Known rows, with every way that one mark hangs from another
J(P): [  2.6  -5.1  18.0  10.6 -11.4  11.1 -11.2   2.6 -17.9   0.0   0.1   7.8
   4.8 -15.9  18.8   7.6 -14.4 -11.8]
Z(J(P(Y(B(L(A)) M)))): [  7.7 -13.2  65.4  51.7   9.6   3.3   0.1 -28.5 -32.7  33.0 -23.4  45.0
   6.1 -22.1  48.8  21.3 -63.3 -13.1]
Z(J): [  4.0  12.8  13.7  -9.6  -4.8   7.5 -27.2 -11.6   3.5  25.2  13.6  17.4
   0.5 -18.8  11.4   3.4   3.0   7.2]
L(A(K)): [  4.3 -16.3 -15.8   0.2   2.3   2.0  62.8  -3.2 -11.9  13.2  -1.2  -8.2
  -7.1   9.1  15.2  12.5  -2.0  -0.7]
B(L(A)): [ -8.5 -15.1  -6.6  25.8   4.6   5.6  64.9  -8.8  20.9  18.3  -8.0  20.7
 -19.1   4.0  16.2   8.6 -15.1  -9.8]
P(J Y(B(L(A)) M)): [  6.0 -25.3  50.1  42.5  25.4  -8.1  29.4 -36.8 -28.8  18.7 -36.4  16.9
   7.6  19.3   6.6  31.1 -52.0 -14.5]
Y(B M P): [  9.5  -9.5  77.3  21.4  12.1 -30.9  -7.3  -8.1 -48.1 -39.6 -26.8  -0.3
  22.7  20.8   9.9 -27.3 -69.7   8.7]
J(P(Y(B(L(A(K))) M))): [ 15.0 -28.0  33.5  43.8  15.8  -8.3  45.6 -15.3 -54.4  33.1 -33.4  18.0
  15.2   5.1  46.7  27.8 -61.5 -19.3]
Z(J(P(Y(B(L) M)))): [ 13.2   3.0  60.8  33.8   9.1  -3.1 -44.6 -22.3 -40.2  46.3 -19.5  43.1
  22.1 -21.9  46.1  18.9 -55.7 -10.9]
R(X Y(B(L))): [ 13.1 -14.8  27.8  30.5   2.8  -8.2 -37.2 -18.7 -11.1 -11.9   0.3  59.9
  22.7 -25.9  19.8  44.9 -21.2   1.0]
J(P(Y(B(L)))): [  4.3  -2.6  38.3  32.1   8.6  -3.0 -14.4  -9.7 -17.8  38.6 -18.4  36.1
  13.3   9.7  28.8  41.6 -37.3 -19.6]
M(Y(B(L(A)) P)): [ -1.0 -29.2  43.6  27.8  12.9 -20.1  36.9 -13.9  -6.6  -7.8  -7.0  26.4
   7.1  47.4  35.2  20.8 -64.0  -5.8]
M(Y(B(L) P(J))): [  8.3 -17.5  45.4   1.2  12.9 -20.3 -20.5 -23.2 -20.5  15.7  -4.0  24.4
  30.6  55.9  23.2  41.6 -55.7  -8.7]
M(Y(B P)): [  8.1 -14.4  49.2   1.8   8.1 -25.6 -28.2  -4.4 -26.7 -25.3   1.3   7.5
  24.8  44.2  18.2  11.5 -48.6   4.8]
R(Y): [  0.9  -3.8 -10.9   6.3   0.9   7.1  -6.8  -2.8  -7.7 -13.8  10.0  14.6
  24.6 -21.3   5.0  19.4  -2.9  -0.1]
M(Y(B)): [  6.8 -12.5  16.7   4.2   3.7 -15.7 -40.9  -4.3 -12.8  -7.8   9.8   9.8
   9.8  23.6  14.7  15.4 -18.4   4.2]
P(J Y(B(L(A(K))) M)): [ 16.1 -26.9  25.2  23.6  27.5 -13.2  45.8 -32.9 -45.8  44.3 -33.4   7.7
  17.6  27.0  20.2  41.5 -47.9 -13.2]
Y(B(L(A(K))) M P(J)): [ 15.7 -30.1  53.4  19.7  17.3 -23.5  63.9 -30.6 -53.7  16.1 -33.5   9.1
  21.6  39.7  28.6  13.1 -80.4  -5.2]

Rows
[ 13.8  -8.9  52.6  15.9  21.0 -13.7 -35.8 -27.5 -50.3   2.0 -27.1  -3.1
  28.3  16.5  -9.4  21.9 -36.1  -4.4]  P(J Y(B M))
[ -3.9 -13.4  27.1  40.2  20.9  -6.9  41.8 -17.6   5.3  24.4 -21.6  29.1
  -9.6  23.5  13.3  35.7 -29.6  -9.4]  P(Y(B(L(A))))
[ 10.4 -25.6  13.4  30.1  14.3 -20.0  61.8 -14.0 -26.9  21.8 -24.7  11.2
  -3.3  10.9  37.0  -4.3 -51.1  -0.6]  Y(B(L(A(K))) M)
[ -5.0 -13.7  30.2  38.2   6.7  -6.0  47.9 -14.7  14.4  12.6 -13.4  32.5
 -20.9  16.3  18.4  10.6 -31.8  -3.3]  Y(B(L(A)))
[  9.7 -11.1  46.9  44.1  14.4  -9.9 -17.8 -11.7 -41.7  21.9 -32.8  25.5
  19.8  -1.6  33.6  15.7 -59.5 -18.2]  J(P(Y(B(L) M)))
[ -0.4 -20.5  70.2  28.2  11.1 -11.8  50.5 -30.8  -9.3   9.7 -22.5  28.5
   3.9  44.1  11.8  28.4 -62.8  -8.8]  Y(B(L(A)) P(J))
[ 10.9 -12.7  72.1  21.5  16.6 -24.6   1.6 -26.7 -41.2   4.1 -32.2  17.5
  30.5  32.3  15.1   1.2 -78.2  -4.9]  Y(B(L) M P(J))
[  8.3  10.6  30.8   2.0  -2.9  18.2 -41.8 -12.1 -22.9  36.5   3.6  23.0
  18.8 -24.2  25.2  36.4  -6.2  -9.8]  Z(J(P(Y)))
[ 10.4 -11.3  25.0  22.2   7.1   2.6 -19.3  -3.2 -51.3  -3.6 -23.1  -4.6
  26.2 -18.1  16.4   7.5 -34.7 -16.5]  J(P(Y(M)))
[  1.1 -22.8  37.1  49.5  25.8 -14.6  37.3 -20.3 -20.4   5.9 -36.5  18.9
   0.5  13.9  18.1  10.1 -52.0  -8.4]  P(Y(B(L(A)) M))
[ 12.6 -10.4  58.5  35.0   9.0  -9.4 -35.7  -8.7 -57.8 -10.8 -28.7   7.0
  22.8  -6.6  18.1   8.9 -50.3 -10.7]  J(P(Y(B M)))
[  9.2   0.4  45.3   5.1  15.4  -6.5 -31.6 -25.0 -24.9  18.3 -13.2   7.6
  19.1  26.2 -14.0  47.3 -11.6  -5.6]  P(J Y(B))
[ 13.4   2.0  37.7  12.6   2.7  10.1 -48.7 -13.4 -48.6  20.2 -10.4  13.6
  28.0 -35.9  30.2  11.7 -29.3  -9.7]  Z(J(P(Y(M))))
[  9.8 -22.8  49.7   9.1  13.2 -15.6  67.4 -27.2 -27.3  32.4 -17.7  19.3
  11.2  51.6  24.7  37.8 -58.3  -6.3]  Y(B(L(A(K))) P(J))
[  5.7  -4.7  64.9  10.7  10.9 -17.5   5.1 -25.3 -15.0  18.9 -17.4  27.2
  19.9  42.9   8.8  26.7 -54.9  -5.9]  Y(B(L) P(J))
[  7.1  -2.9  52.3  25.7   4.1  -1.7 -31.9  -6.5 -33.9   8.0 -13.8  17.5
  15.1   6.2  13.6  34.3 -28.5 -11.7]  J(P(Y(B)))
[  6.9 -10.9  61.5  28.7  16.1 -31.7  10.3 -11.4 -32.9  -8.1 -32.5  18.2
  21.1  24.4  23.7 -20.6 -80.3   0.9]  Y(B(L) M P)
[ 16.3   2.9  71.8  25.8   4.6  -1.7 -64.4 -19.2 -57.6  16.3 -14.3  24.4
  23.9 -25.7  31.7  12.8 -45.5  -4.1]  Z(J(P(Y(B M))))
